What can hang from each mark:
q178: q506
q506: q178
q706: q606
q630: q942
q606: q706 q942
q942: q391 q506 q606 q630
q391: q382 q942
q382: q391

Every row comes from one small tree of marks. The marks that hang from a mark follow it in brackets, in the order of their numbers. Every link used is in the known rows. Which tree was each row made from?
Known rows:
q391[q382]: [ -6.7   7.8  -8.1  12.1   1.4   7.6  -7.2 -12.3 -21.1  -0.2  16.4   2.3
 -14.3   2.5  -4.6  19.9   0.9   4.5   0.5  -0.5 -12.7  17.9]
q706[q606[q942[q506 q630]]]: [-17.7  -2.0  -4.6  13.9 -20.1  20.8 -27.1  -5.0  -9.2  16.0 -11.4   5.1
 -30.1  54.2  -7.2  15.1  -4.7 -11.9  26.9   0.6 -13.2   5.2]
q391[q382 q942[q506 q606 q630]]: [-34.1   6.6 -23.6  41.3   6.4   8.6 -33.8 -22.6 -29.1   9.8  11.0 -15.7
 -47.5  12.7 -23.0  35.3  12.8  -3.9 -14.4  17.0 -17.1  15.8]
q630[q942[q506[q178] q606[q706]]]: [ -9.4   9.5  -4.1  28.7  -3.0  19.8   2.9 -17.1   0.4  26.9 -11.6 -23.5
 -10.2  37.5 -16.6  21.2  -6.3   3.7  16.1 -16.9  -0.6 -15.5]
q942[q630]: [-13.7   5.2   6.0  12.9  -5.4  25.3 -12.2  -6.2 -13.1   3.6   6.1 -15.5
 -20.1  27.7 -13.6  12.7   3.2  -8.6   6.4   3.5   6.6   7.3]
q391[q382 q942]: [-15.6   0.0 -21.8  17.0   5.7   2.7 -17.3  -9.4 -29.5  -4.7  13.1  -7.0
 -17.6 -14.7 -10.4  31.4   4.9   5.0 -21.5   7.0 -23.0  27.1]
q606[q942[q506[q178]]]: [-16.0  21.6 -14.2  15.2 -14.9  18.7  -3.0  -9.6  -4.1  20.4  -4.5   0.0
  -6.0  36.9  -2.3  24.1  -1.1  -0.9  23.2 -13.8  -5.2 -13.0]
q391[q382 q942[q630]]: [-20.6   2.6 -18.7  20.5   7.6  11.2 -27.7 -11.4 -31.6  -5.7  13.3 -16.3
 -31.0  -4.3 -16.3  32.3  11.2  -2.5 -17.2  14.4 -16.3  29.0]
q606[q706 q942[q630]]: [-12.1   3.6   9.4  10.0 -20.8  20.5 -12.2  -2.6 -14.2  -1.0 -10.7  -4.6
  -6.4  50.6  -9.1  19.9  -1.2 -10.0  14.4  -5.7  -8.0   6.4]
q942[q606]: [-22.5  -6.5   2.4  16.5 -15.7  13.8  -7.9  -9.6 -13.2   9.7   9.7  -7.2
  -4.7  34.2 -14.9   3.0  -1.0  -1.4  -4.6   3.2   2.9   1.8]
q382[q391[q942[q606]]]: [-20.2  -2.8 -13.0   9.2  -7.7   8.0 -20.2   1.7  -6.9   2.0  19.9 -27.0
  -4.2  14.5  -7.5  10.4   3.0   5.3 -35.3  18.6  -8.3  11.3]
q630[q942[q391 q606]]: [-20.7  -4.3   0.7  18.3  -6.1  29.7 -15.3 -13.9  -2.9  23.2   3.9 -19.0
  -9.9  33.7 -19.5  -0.1  -8.6  -4.9   2.5   8.7   4.2  -2.9]
q706[q606[q942[q391 q630]]]: [-21.0  -7.1   2.4   6.6 -24.7  25.9 -31.9  -3.6 -11.6  16.9  -5.0   4.8
 -23.8  60.2 -12.2   3.7 -12.4 -15.0  29.8   9.3  -9.5  13.9]
q706[q606[q942[q391]]]: [-17.7  -8.1   0.0   3.9 -26.3  19.7 -23.1  -2.1 -10.1  17.1  -5.0  12.6
 -12.5  51.6  -7.7   2.2 -17.5  -9.1  26.7   3.7 -15.9  13.1]
q706[q606[q942[q391[q382] q630]]]: [-20.2  -3.9  -2.6   9.3 -21.0  22.9 -36.3  -7.9 -18.1  13.6  -0.9   8.4
 -30.0  53.8 -11.9   7.4 -10.8 -12.8  29.9  10.9 -14.5  20.3]
q178[q506]: [-12.1   5.2   1.0  13.9 -22.8   7.3  17.9   1.5 -12.8  14.2  -2.8  -2.4
   8.9  20.5 -11.7  15.5  -4.4   0.0  21.5 -12.7  15.5  -4.7]
q606[q942]: [-15.0   2.5  -5.5   2.6 -20.0  19.1 -10.5  -1.6 -10.9   2.8   0.3   3.0
   4.6  29.7  -0.2  13.6   0.8  -4.6   3.3  -3.2  -5.6   1.2]
q391[q942]: [-18.4  -5.6 -12.5  13.6  -2.0   9.9  -8.4   0.9 -18.2  -0.9   4.9 -13.9
  -5.6  -3.3 -11.8  22.1   0.3   1.9 -19.5   2.2 -13.8  15.0]
q606[q706 q942[q391 q506]]: [-21.1  14.0   3.6  26.3 -16.5  13.4  -4.8  -8.2  -4.0  21.6 -10.4  11.3
 -16.2  51.3  -9.9  19.5 -15.2  -7.6  28.9  -7.4 -22.6  -3.3]
q942[q506]: [-13.6  13.9  -6.4  24.9  -0.4  10.5   3.4  -9.8  -2.0  17.5   1.6   0.0
 -22.1  17.4  -6.3  21.5  -2.3   0.8   9.6  -7.5  -9.8  -7.1]
q706[q606[q942[q391[q382]]]]: [-16.9  -5.7  -4.5   6.1 -20.2  15.4 -27.4  -6.3 -16.1  14.3  -0.4  16.1
 -18.6  45.2  -6.9   6.2 -15.0  -7.1  25.6   6.3 -19.9  19.5]
q706[q606]: [ -6.5 -12.5   1.8   4.6 -16.1  10.9  -9.8  -0.4 -11.6   8.9  -2.0   4.5
 -12.5  31.6  -7.0   6.0 -13.0  -2.5  14.8  -3.0 -12.0  15.1]
q606[q706 q942[q506]]: [-12.4   9.8  -0.2  20.5 -15.8   9.7   0.4  -5.7  -5.3   9.9 -13.7   8.6
  -8.5  40.6  -2.9  26.0  -6.2  -2.0  17.7 -14.6 -21.4  -4.6]
q506[q178]: [ -3.9  15.8  -4.2   6.3  -8.1  16.7  11.0  -6.5  -9.8  15.0   6.7 -13.0
   5.5  22.7  -8.2  14.0  -8.3   5.0  18.7 -18.2   6.5  -1.2]

Write each row's tree:
[-39.8  17.4  -2.9  48.1  -0.9  21.7 -33.1 -31.1 -15.2  33.2  16.1  -6.0
 -60.6  51.4 -30.3  13.6  -2.3 -11.9  22.4  21.0  -5.1   2.2]
q942[q391[q382] q506 q606 q630]
[-34.2   9.6 -17.9  36.6  -3.0  16.9 -19.8 -15.1 -17.4  21.1   1.6 -29.1
 -31.4  30.4 -27.0  29.3   5.1  -4.4  -0.5   4.6  -2.9   0.0]
q391[q942[q506[q178] q606 q630]]
[-22.3   4.0   4.9  37.6 -10.7   3.0   1.4 -15.2  -5.5  20.5  -3.7  -1.8
 -21.9  43.6 -17.4  17.2  -6.4   0.1   9.7  -7.3 -13.0  -7.4]
q942[q506 q606[q706]]
[-12.4   1.2  -1.0  29.6  -2.2  17.8  -3.2 -14.9   0.4  19.9 -11.2 -17.1
 -15.6  31.7 -15.2  18.8  -3.2   0.8   3.1  -7.1  -6.7 -11.6]
q630[q942[q506 q606[q706]]]
[-32.7  -8.7  -8.4  24.4  -8.2  17.9 -27.0  -7.2 -22.3   2.7   5.8 -26.5
 -21.9  22.4 -25.7  18.2   7.7  -7.7 -21.9  15.0  -1.7  14.3]
q391[q942[q606 q630]]
[-15.1   7.2   4.7  14.5 -17.4  11.6 -11.6  -9.1 -17.3   8.2  -0.2  12.4
  -7.1  41.1  -8.8  15.9 -13.0  -4.0  20.1  -0.8 -23.5  14.8]
q606[q706 q942[q391[q382]]]
[-22.0  14.8  -7.4  20.7 -12.6  26.1 -20.0  -9.2  -7.1  13.2  -5.2  -3.7
 -25.4  43.0  -6.5  22.4   6.9 -11.1  15.0   0.8  -4.4  -7.3]
q606[q942[q506 q630]]
[-25.2   7.2 -14.7  31.6   4.0  16.1 -17.1  -7.3 -13.9   9.7   0.6 -20.2
 -35.7   9.3 -18.1  33.1   6.9  -5.9  -8.5   6.5 -13.0   7.0]
q391[q942[q506 q630]]
[-21.1  -0.9  -4.4  15.2 -21.7  16.6 -21.6  -5.7  -5.1  26.1  -7.8  15.5
 -25.5  53.7  -8.0   8.8 -16.3  -8.5  32.2   1.6 -19.7   5.3]
q706[q606[q942[q391 q506]]]
[-23.1  22.0  -8.7  34.8   6.7  10.8  -9.9 -21.4  -7.9  28.4  14.0   9.0
 -40.5  19.4 -13.5  18.8 -10.2  -1.3  23.1   5.8 -19.7   4.5]
q942[q391[q382] q506]
[-20.0   3.7 -12.4  21.8  -4.2   1.7 -13.2  -2.0  -1.8   9.6  11.2 -23.6
 -15.4  20.7  -9.1  19.5  -0.8   6.3 -26.5  12.7 -17.9   5.2]
q382[q391[q942[q506 q606[q706]]]]
[-23.6  16.7  -8.6  32.3  -9.7  12.5   1.6 -19.7  -6.2  31.2   3.3 -10.5
 -16.8  42.4 -17.0  16.6  -3.8   3.0  19.4 -10.9   3.3 -15.5]
q942[q506[q178] q606]
[-19.7  10.1 -28.4  31.4  12.1  -0.5 -15.9 -14.7 -24.5   6.0   9.9  -4.0
 -32.9 -12.5  -9.4  39.5   6.3   5.5 -13.5   4.7 -30.5  18.1]
q391[q382 q942[q506]]
[-27.0  -6.1 -21.2  23.6  -0.5   2.2 -25.0 -14.5 -32.7  -0.8  16.7 -10.0
 -19.2  -0.5 -17.9  25.5   7.4   3.6 -26.0  14.2 -19.0  24.3]
q391[q382 q942[q606]]
[-26.7   7.1 -15.4  23.0  -1.1  13.8 -26.8  -4.8  -3.9  10.1  16.0 -32.3
 -27.9  24.2 -11.4  18.0   7.8  -1.4 -25.9  22.1  -6.3   4.2]
q382[q391[q942[q506 q606 q630]]]
[-21.3   4.1   2.9  35.2  -3.0  23.0  -7.5 -17.9   2.5  32.0  -6.7 -14.0
 -23.6  41.0 -22.5  11.8 -12.8  -3.4  15.0   0.2  -8.9 -10.5]
q630[q942[q391 q506 q606[q706]]]
[-36.7   0.5 -14.6  38.8  -1.9  14.9 -25.9 -12.5 -17.4  14.2   2.0 -23.5
 -37.7  24.6 -25.6  26.8   8.4  -7.4 -13.1  12.3  -7.4   4.0]
q391[q942[q506 q606 q630]]
[-27.8   8.5   1.9  12.0 -18.3  32.7 -26.9  -7.2 -10.8  13.6   3.4  -3.2
 -17.2  49.3 -13.6   6.9  -2.8 -15.5  18.7  10.1   0.6   4.0]
q606[q942[q391 q630]]
[-16.6   3.8   9.9  12.5 -22.5  15.6  -6.0  -4.0  -9.2  11.6  -5.9   8.5
  -0.3  49.4  -9.9  10.0 -16.1  -6.7  21.5  -4.3 -16.8   6.8]
q606[q706 q942[q391]]
[-13.6  -9.6  -0.5   2.5 -23.9  22.4 -28.0  -1.3 -13.8   6.9  -8.3   2.8
 -18.1  53.0  -7.1   8.9  -5.2 -11.9  21.1   3.8  -8.9  13.1]
q706[q606[q942[q630]]]
[-32.1   0.1  -7.0  40.8  -3.7  10.2 -19.7 -11.6 -18.0  10.7  -4.3 -21.6
 -34.2  29.9 -27.2  29.2   3.4  -6.2  -9.6   7.3 -14.3   5.9]
q391[q942[q506 q606[q706] q630]]
[-30.9   2.0  -0.6  26.4  -9.9  13.4 -21.5 -21.3 -19.7  20.3  22.1   1.7
 -22.3  34.6 -22.4   1.3  -9.6  -3.1   8.1  16.4  -6.6  12.9]
q942[q391[q382] q606]
[-28.3  -3.1 -10.3  37.4  -4.8   1.3  -8.9  -9.3 -14.7  12.5  -3.9 -11.9
 -21.1  20.2 -20.6  28.8  -1.7   1.6 -13.0   0.6 -21.6   5.3]
q391[q942[q506 q606[q706]]]
[-38.1   1.5  11.6  28.7 -15.0  30.9 -28.6 -16.5 -12.6  23.4  13.9 -15.9
 -31.0  57.6 -32.0  -4.1  -6.6 -15.3  13.4  20.4   9.7   5.4]
q942[q391 q606 q630]
[-13.2  22.0   1.1  23.9 -16.7  18.7  -5.8 -10.5  -8.5  16.9 -14.5  -7.2
 -16.2  57.3 -10.8  29.8  -3.9  -6.4  34.1 -16.8  -9.3  -8.2]
q606[q706 q942[q506[q178] q630]]
[-32.1   8.6   8.5  43.5 -11.0   9.7  -5.1 -19.4  -3.6  34.8   1.8   2.1
 -30.6  55.1 -26.1   8.2 -18.6  -4.6  23.3   3.0 -13.7  -5.8]
q942[q391 q506 q606[q706]]
[-33.0  -2.6 -18.4  34.1  -3.6   6.9 -13.7 -10.6 -14.8  14.6   2.1 -13.4
 -23.1  13.7 -19.0  25.7   3.1  -0.1 -17.5   5.9 -15.0   3.4]
q391[q942[q506 q606]]
[-36.4  11.4  13.6  48.4 -10.1  20.3 -18.7 -22.3  -4.9  34.1   1.0  -9.5
 -48.4  69.4 -34.3  10.7 -11.4 -14.4  28.2  10.9  -5.5  -4.2]
q942[q391 q506 q606[q706] q630]
[-21.9   9.6  -7.1  10.5 -15.0  19.5 -21.2 -11.7 -15.8  12.3   9.6   9.8
 -10.5  31.8  -6.5  11.2  -5.2  -6.0  13.5   6.8 -12.7  10.3]
q606[q942[q391[q382]]]
[-23.8   5.1 -18.4  19.5  -2.3   6.6 -18.7  -2.9  -1.7  10.8  16.3 -25.1
 -16.4  16.1  -7.5  17.2   3.8   5.7 -29.6  16.5 -12.6   4.3]
q382[q391[q942[q506 q606]]]
[-14.5   4.5 -11.2   5.6  -0.6  17.0 -22.8   3.6  -5.6  -1.5  17.2 -32.6
 -14.0  10.6  -5.6  16.0   5.7  -0.4 -29.1  19.7  -6.5  14.4]
q382[q391[q942[q630]]]
[-27.0  26.1  -4.5  39.8   7.1  21.0 -24.4 -24.6 -11.6  28.1  13.4  -1.7
 -59.5  32.5 -21.2  20.6  -4.0  -9.8  27.0  14.2 -10.6   6.2]
q942[q391[q382] q506 q630]
[-24.5   1.1  -2.5  18.0 -20.4  23.4 -30.6  -7.7  -7.9  24.9  -8.8   7.9
 -36.3  61.3 -12.7  10.2 -11.8 -15.0  35.6   6.1 -14.3   6.4]
q706[q606[q942[q391 q506 q630]]]
